Each row was made from one small tree. Brackets hold a mark, then the marks that hang from it, in alphabetical order. Every link used is in the known rows. Write each row's tree.
Known rows
[zomami kedu [netozi [mipas zovud] nakeg]]: [-0.326 -0.694 -0.778 -3.261 -0.108 -4.024 -0.518  3.389 -0.707  2.351
  0.916 -1.444  1.944 -1.688  0.404 -2.135  5.291  0.296  2.030  0.412
 -1.690 -1.453 -0.486]
[mipas [netozi bafi nakeg] zoru [zovud boto]]: [-2.288  0.007 -0.023 -4.276  0.465 -1.979 -1.984  5.638  2.305  1.134
 -1.395  1.099  1.445 -3.931 -1.516  1.599  4.444  1.740 -0.293  2.055
  4.186  3.534 -2.292]
[lobit [bafi zovud] boto mipas]: [-1.909 -0.333 -3.008  3.704 -3.024 -0.572  3.665  2.547  2.360  0.413
  0.544  0.582 -0.921  3.715 -2.514 -0.106  0.417  0.703  1.266  0.354
  1.011 -0.460 -0.641]
[netozi nakeg]: [-0.806  1.137 -0.323 -0.441  1.499  0.982  0.189  0.624 -0.337  0.831
 -0.977  0.302  1.486 -0.180  1.004 -1.663  0.568 -0.632 -0.248  0.633
  0.357 -0.905 -0.997]
[netozi [bafi zovud] [mipas zoru] nakeg]: [-0.876  0.597 -1.816 -1.481  0.144 -0.680  1.524  5.389  0.462  2.055
  0.133  2.901 -0.848 -0.551 -2.339 -2.228  4.947 -0.180 -2.497  3.005
  4.050 -1.710 -0.648]
[netozi [mipas [zoru [bafi zovud] boto]] nakeg]: [-0.014  0.651 -0.428 -1.869  2.214 -1.663  2.118  2.303  0.814  2.132
 -0.988  1.085 -2.021  1.292  0.319 -3.582  4.530 -1.077 -3.134  1.069
  3.451 -1.766 -1.913]
[zomami kedu [netozi [mipas [zovud [boto lobit]]] nakeg]]: [-0.327 -0.353 -1.589 -4.570 -1.848 -4.803 -0.612  4.529 -1.671  2.160
 -0.191 -1.343  1.883 -1.527  1.115 -1.556  6.166  0.597  2.732 -0.186
 -2.283  0.534 -1.310]
[zoru bafi]: [ 0.586  0.818  0.993  0.867  0.113 -1.050  1.600 -1.573  0.321  0.041
 -1.583  0.332  0.197 -0.545  0.565 -1.361 -0.840 -0.793 -0.323 -0.546
 -0.461 -1.287 -0.374]
[netozi bafi [mipas zoru] nakeg]: [-1.877  0.837 -1.025 -2.407 -0.430 -0.155  1.194  4.115  1.109  2.951
 -0.583  2.449 -1.440 -1.217 -1.544 -1.280  5.678  1.127 -1.423  2.446
  1.484 -0.738 -0.117]
[lobit bafi]: [-1.370  0.371 -0.594  1.762 -1.412  0.037  1.462 -1.302  2.048  0.243
 -1.004  1.749  1.078  1.028 -1.087 -0.777 -0.616  0.627  0.290 -0.654
  0.052  0.108  0.184]
[zomami [netozi nakeg]]: [-0.607  0.983 -0.278 -1.983  1.455 -0.423 -0.367  2.017 -0.146  2.334
  0.017 -0.437  0.941 -0.192  2.242 -0.906  1.763 -1.166  2.493  0.046
 -1.106 -1.035 -1.022]
[zovud [boto lobit]]: [ 0.091  0.346 -0.962 -1.705 -2.060 -0.952 -0.301  1.391 -1.229 -0.428
 -1.222  0.201 -0.096  0.422  0.876  0.725  1.344  0.386  1.069 -0.675
 -0.680  2.592 -1.135]
[zovud [boto [lobit bafi [mipas [netozi nakeg] zoru]]]]: [-3.677  0.975 -1.625 -1.717 -2.636 -1.909  0.117  2.612  2.622  2.204
 -1.665  0.656 -1.185 -0.395  0.731  0.847  2.781  1.353  2.253 -1.094
  0.405  4.199 -1.838]
[boto zovud]: [-1.271 -0.785 -0.258 -0.557  1.042  0.497  1.426  2.353  0.288 -0.094
  0.803 -1.110 -0.143 -1.441  2.456  1.136 -0.806 -1.107 -0.698  0.749
  1.478  1.855 -0.194]
[boto [lobit bafi mipas] zovud]: [-3.699  0.023 -2.518  0.795 -2.560 -0.602  3.814  4.191  2.922  0.984
 -0.034  0.370 -1.559 -0.620  3.759  1.749 -1.457 -0.344  0.458 -1.418
  0.162  3.725  0.382]
[zovud [boto [lobit [mipas [netozi nakeg]]]]]: [-1.575  0.942 -1.454 -2.771 -1.976 -1.456 -0.492  3.203 -0.296  1.743
 -1.120 -1.195  0.210 -0.131  2.119  1.000  2.917  0.040  2.294 -1.144
 -0.739  2.208 -1.527]
[zomami kedu [netozi bafi mipas]]: [-0.061 -0.693 -0.606 -2.116 -3.108 -3.798  0.872  3.002 -0.697  3.218
  0.179  0.255  0.734 -0.227 -1.226  0.096  6.635  0.925  3.012 -0.489
 -3.258 -1.235  2.013]
[boto [lobit [mipas [netozi bafi]]] zovud]: [-3.297 -0.167 -1.687 -1.826 -2.090 -1.075  2.438  7.491  1.727  2.452
 -0.115 -0.496 -1.490 -2.847  4.719  3.810  0.868 -0.743  0.501 -1.371
  0.819  4.248  0.849]
[zomami kedu [netozi mipas nakeg]]: [-0.457 -0.131 -0.483 -2.507 -0.674 -3.148 -0.080  1.502 -1.524  3.483
  0.263 -1.378  1.325 -0.348  0.728 -2.483  5.651 -0.119  2.990 -0.361
 -3.159 -1.955  0.089]
[lobit bafi [boto zovud] [mipas netozi]]: [-4.654 -1.039 -1.996  1.213 -2.512 -0.436  3.353  3.939  3.489  2.520
  0.448 -1.938 -1.156  0.213  1.500  2.308  0.995  0.730  2.173 -0.246
  0.057  3.136 -0.543]
[boto [lobit bafi [mipas zoru]] zovud]: [-4.484 -0.280 -2.215  0.295 -2.211 -0.811  3.072  4.717  4.242  1.179
  0.255  0.711 -3.878 -1.711  3.183  2.305 -0.905  0.492  0.064 -0.847
  1.408  5.744  0.074]
[zoru bafi [boto lobit zovud] [mipas [netozi nakeg]]]: [-1.457  1.335  1.136 -4.115  2.668 -1.788  3.789  4.871 -0.262  3.382
 -6.178  0.160  0.083 -2.326  8.947  0.245  3.819 -3.915 -2.731 -2.969
 -0.069  2.312 -1.954]
[zovud [boto [lobit mipas]]]: [-0.562  0.279 -1.712 -1.511 -3.207 -1.699  0.121  2.265 -0.218  0.069
 -0.405 -0.622 -1.231  0.931  0.571  1.852  2.074  0.717  2.114 -0.820
 -1.342  2.364 -0.636]

Write each row's tree
[-2.030  0.856 -1.022 -2.655  0.007 -1.164 -0.601  6.334  0.604  2.045
 -2.173  2.369 -0.018 -2.341  0.196  0.511  3.466 -0.088 -0.596  0.592
  4.539  3.222 -1.972] -> [mipas [netozi [bafi [zovud [boto lobit]]] nakeg] zoru]
[-0.741 -0.093 -1.094 -3.338 -1.315 -3.826  0.678  5.443 -0.185  3.028
 -0.107  0.513  2.811 -1.862 -0.738 -1.238  6.768  0.921  1.853  0.686
 -1.476 -1.679  0.536] -> [zomami kedu [netozi bafi [mipas zovud] nakeg]]
[-2.254  0.005 -1.673 -1.620 -1.523 -2.546  1.894  4.590  3.905  1.710
 -1.195  0.612 -0.742  1.360  2.526  1.944  1.779  0.745 -0.273 -3.168
  1.163  3.342 -0.142] -> [zoru [boto [lobit bafi [mipas netozi zovud]]]]
[ 1.194  0.116 -1.761 -0.423 -1.136 -1.434  0.169  2.766 -1.770 -1.424
 -0.429  0.836  0.465  1.127 -0.141 -0.203  0.405 -0.986 -0.278  0.110
  2.367  1.102 -1.693] -> [bafi [zovud [boto lobit]]]
[-1.462 -0.039 -1.536 -1.988 -2.937 -1.744 -0.349  2.592  1.005  0.327
 -0.042 -0.164 -3.378 -0.011  0.016  2.327  2.413  1.353  1.757 -0.371
 -0.098  4.262 -0.930] -> [zovud [boto [lobit [mipas zoru]]]]
[-1.113 -0.271 -2.157  3.475 -1.539  0.360  2.798  1.547  1.137 -0.070
 -0.635  1.591  0.638  2.835 -2.160 -1.277 -0.297  0.302 -0.186  0.693
  1.821 -0.196 -1.362] -> [lobit [bafi zovud] boto]
[-3.399  0.173  0.371 -2.384  2.183 -1.702  1.799  3.802  3.493  3.255
 -0.703 -1.636 -2.698 -0.955  3.717  1.308  2.780 -0.933 -0.262 -0.871
  2.408  2.877 -1.211] -> [lobit [mipas [netozi nakeg] [zoru bafi [boto zovud]]]]
[-3.412  0.528 -1.533 -2.810 -0.991 -1.869  0.186  7.809  3.182  2.361
 -0.777  1.204 -1.871 -4.070  1.898  2.168  2.161  1.141 -0.429 -0.247
  2.357  4.035 -0.578] -> [boto [lobit [mipas [netozi bafi nakeg] zoru zovud]]]
[-4.055 -0.838 -2.540  2.140 -2.636  0.291  4.383  3.295  3.228  1.337
  0.678 -1.002 -1.486  1.619  0.546  1.834  0.346  0.869  1.671  0.381
 -0.474  2.337 -0.391] -> [lobit bafi [boto zovud] mipas]
[-1.014  0.506 -1.304  0.700 -1.341 -2.227  2.077  3.349  1.727  0.371
 -0.254  1.199 -4.073 -0.972  1.382  0.235 -0.770 -0.528 -0.581 -0.849
  1.885  1.942 -0.597] -> [boto [lobit [mipas [zoru [bafi zovud]]]]]
[-0.958 -0.041 -2.541  2.086 -3.197 -2.044  1.646  0.708  1.804 -0.714
  0.726  0.968  0.895  3.402 -3.358 -0.047  0.999  0.267  1.747  0.175
  1.761 -0.382 -0.639] -> [lobit [bafi [zovud boto]] mipas]
[-0.085 -0.531 -1.532 -1.004 -1.524 -1.599  1.360  4.712  0.758  1.142
  0.985  2.596 -2.347 -0.338 -3.157 -0.618  4.493  0.631 -2.307  2.316
  3.728 -0.793  0.373] -> [netozi [bafi zovud] [mipas zoru]]
[-2.243  0.070 -1.749 -0.910 -2.098 -2.106  0.874  6.745  2.070  2.103
 -0.137  1.548 -3.107 -1.852  1.064  2.313  1.644  0.106 -0.166 -0.957
  2.842  3.532  0.274] -> [boto [lobit [mipas [netozi [bafi zovud]] zoru]]]
[-1.784 -0.358 -2.023  0.196 -3.318 -2.728  0.989  1.345  3.550 -1.023
  0.612  0.206  1.019  1.071 -3.018  1.043  1.299  1.975  1.701  0.444
  0.619  1.145 -0.633] -> [lobit bafi [mipas [zovud boto]]]
[-1.227 -0.942 -0.460 -3.718  0.059 -4.221 -1.105  3.858  0.465  2.577
  1.006 -0.979 -0.284 -2.729 -0.309 -1.576  5.721  1.251  1.607  1.036
 -0.519  0.535 -0.729] -> [zomami kedu [netozi [mipas zoru zovud] nakeg]]
[-1.235 -0.356 -1.200 -2.962 -0.324 -2.506  0.781  5.592  2.148  1.539
 -0.328 -0.823 -1.581  0.635  3.350  2.491  2.331  0.166 -0.573 -2.670
  1.214  3.208 -0.329] -> [zoru [boto [lobit [mipas netozi zovud]]]]
[-0.106 -0.546  0.795 -1.869  0.066 -3.054 -0.805  1.102  2.193 -1.775
 -0.701  0.307 -0.998 -2.649 -1.913  0.375  1.050  1.355 -0.866  1.795
  2.655  2.664 -2.301] -> [mipas [zoru bafi] [zovud boto]]
[-4.143  0.528 -1.975 -1.752  0.246 -0.600  3.408  5.776  2.993  3.261
 -1.527 -0.171 -0.355  1.133  5.835  1.445  1.830 -1.257 -0.178 -2.682
  1.413  3.944 -0.554] -> [zoru [boto [lobit bafi [mipas [netozi nakeg]]] zovud]]
[-0.419  0.586 -1.429 -3.939 -0.306 -2.307  0.879  6.305  0.791  2.916
  0.516  0.938  1.385 -1.596  0.282 -0.818  5.533 -0.102  0.791  1.590
 -0.118 -2.372 -0.419] -> [zomami [netozi bafi [mipas zovud] nakeg]]
[-0.534  0.829 -0.870 -1.607  0.261 -0.786 -0.124  4.228 -0.807  1.561
 -1.657  1.137  3.769 -0.423 -0.849 -0.449  3.383 -1.087  0.191  0.770
  3.368 -0.517 -1.473] -> [mipas [netozi [bafi [zovud boto]] nakeg]]
[-0.370 -1.605 -0.663 -4.232 -3.085 -5.562 -0.710  5.075  0.759  1.847
  0.681  0.335 -0.252 -1.881 -3.114  1.378  8.104  2.653  2.672  1.358
 -0.663  1.756  0.390] -> [zomami kedu [netozi bafi [mipas zoru [zovud boto]]]]
[-0.875  0.987 -0.669 -0.641  1.063 -0.233  0.518  4.505 -0.173  2.047
 -1.405  1.672  3.205 -1.119  0.142 -0.831  2.035 -1.429 -0.846  0.351
  3.580 -1.153 -0.749] -> [mipas [netozi [bafi zovud] nakeg]]
[-3.596 -0.288 -1.713 -1.477 -0.927 -1.347  3.388  5.210  3.321  2.671
 -0.876 -0.471 -1.495  1.342  5.174  2.811  1.478 -0.606 -0.116 -3.235
  1.213  4.590  0.167] -> [zoru [boto [lobit bafi [mipas netozi]] zovud]]
[-2.435  0.400 -2.440  0.535 -3.149 -1.998  2.059  3.595  3.515 -0.026
 -0.315  1.445 -0.682 -0.667  0.871  0.782 -1.000  1.135  0.206 -1.356
  0.320  2.335  0.077] -> [boto [lobit bafi [mipas zovud]]]
[-1.472  0.543 -2.059 -4.766 -1.539 -2.052  0.540  7.127  1.273  1.510
 -0.992  2.404 -0.634 -2.548 -1.186 -0.276  6.329  1.879 -1.592  2.753
  2.346  1.816 -1.574] -> [netozi bafi [mipas zoru [zovud [boto lobit]]] nakeg]
[-2.270  0.028  0.097 -2.871  0.051 -3.618 -0.970  2.854  3.005  1.077
 -0.418 -1.399 -0.717 -3.083 -0.428  0.598  2.851  0.918  0.992  1.005
  2.293  2.187 -2.612] -> [lobit [mipas [netozi nakeg] [zoru bafi] [zovud boto]]]
[ 0.375 -0.042  0.578  0.034  2.017 -1.827  1.736  1.212  1.700  0.047
 -1.262  1.448 -2.722  1.633 -0.071 -0.658  1.071 -0.806 -2.487 -0.400
  4.063  0.987 -1.237] -> [mipas [zoru [bafi zovud] boto]]
[-0.101 -0.159 -2.085 -2.433 -1.210 -1.902  2.553  7.048  1.084  1.987
 -0.380  3.309 -3.481  1.522 -0.611  0.383  5.644  0.265 -3.246  0.483
  3.910  1.264  0.213] -> [netozi [bafi zovud] [mipas [zoru [boto lobit]]]]
[ 0.775 -0.840 -1.227 -1.184 -2.677 -4.083  1.279  4.101 -1.330  2.412
  0.912  0.756  1.379  0.532 -1.832 -0.778  5.990 -0.041  2.073  0.021
 -0.679 -2.225  1.508] -> [zomami kedu [netozi [bafi zovud] mipas]]
[-1.324 -0.459 -0.262 -2.933 -0.323 -3.290 -0.773  2.098 -0.287  3.637
  0.580 -0.904 -1.013 -1.332  0.123 -1.812  6.265  0.769  2.563  0.395
 -1.954  0.069 -0.168] -> [zomami kedu [netozi [mipas zoru] nakeg]]
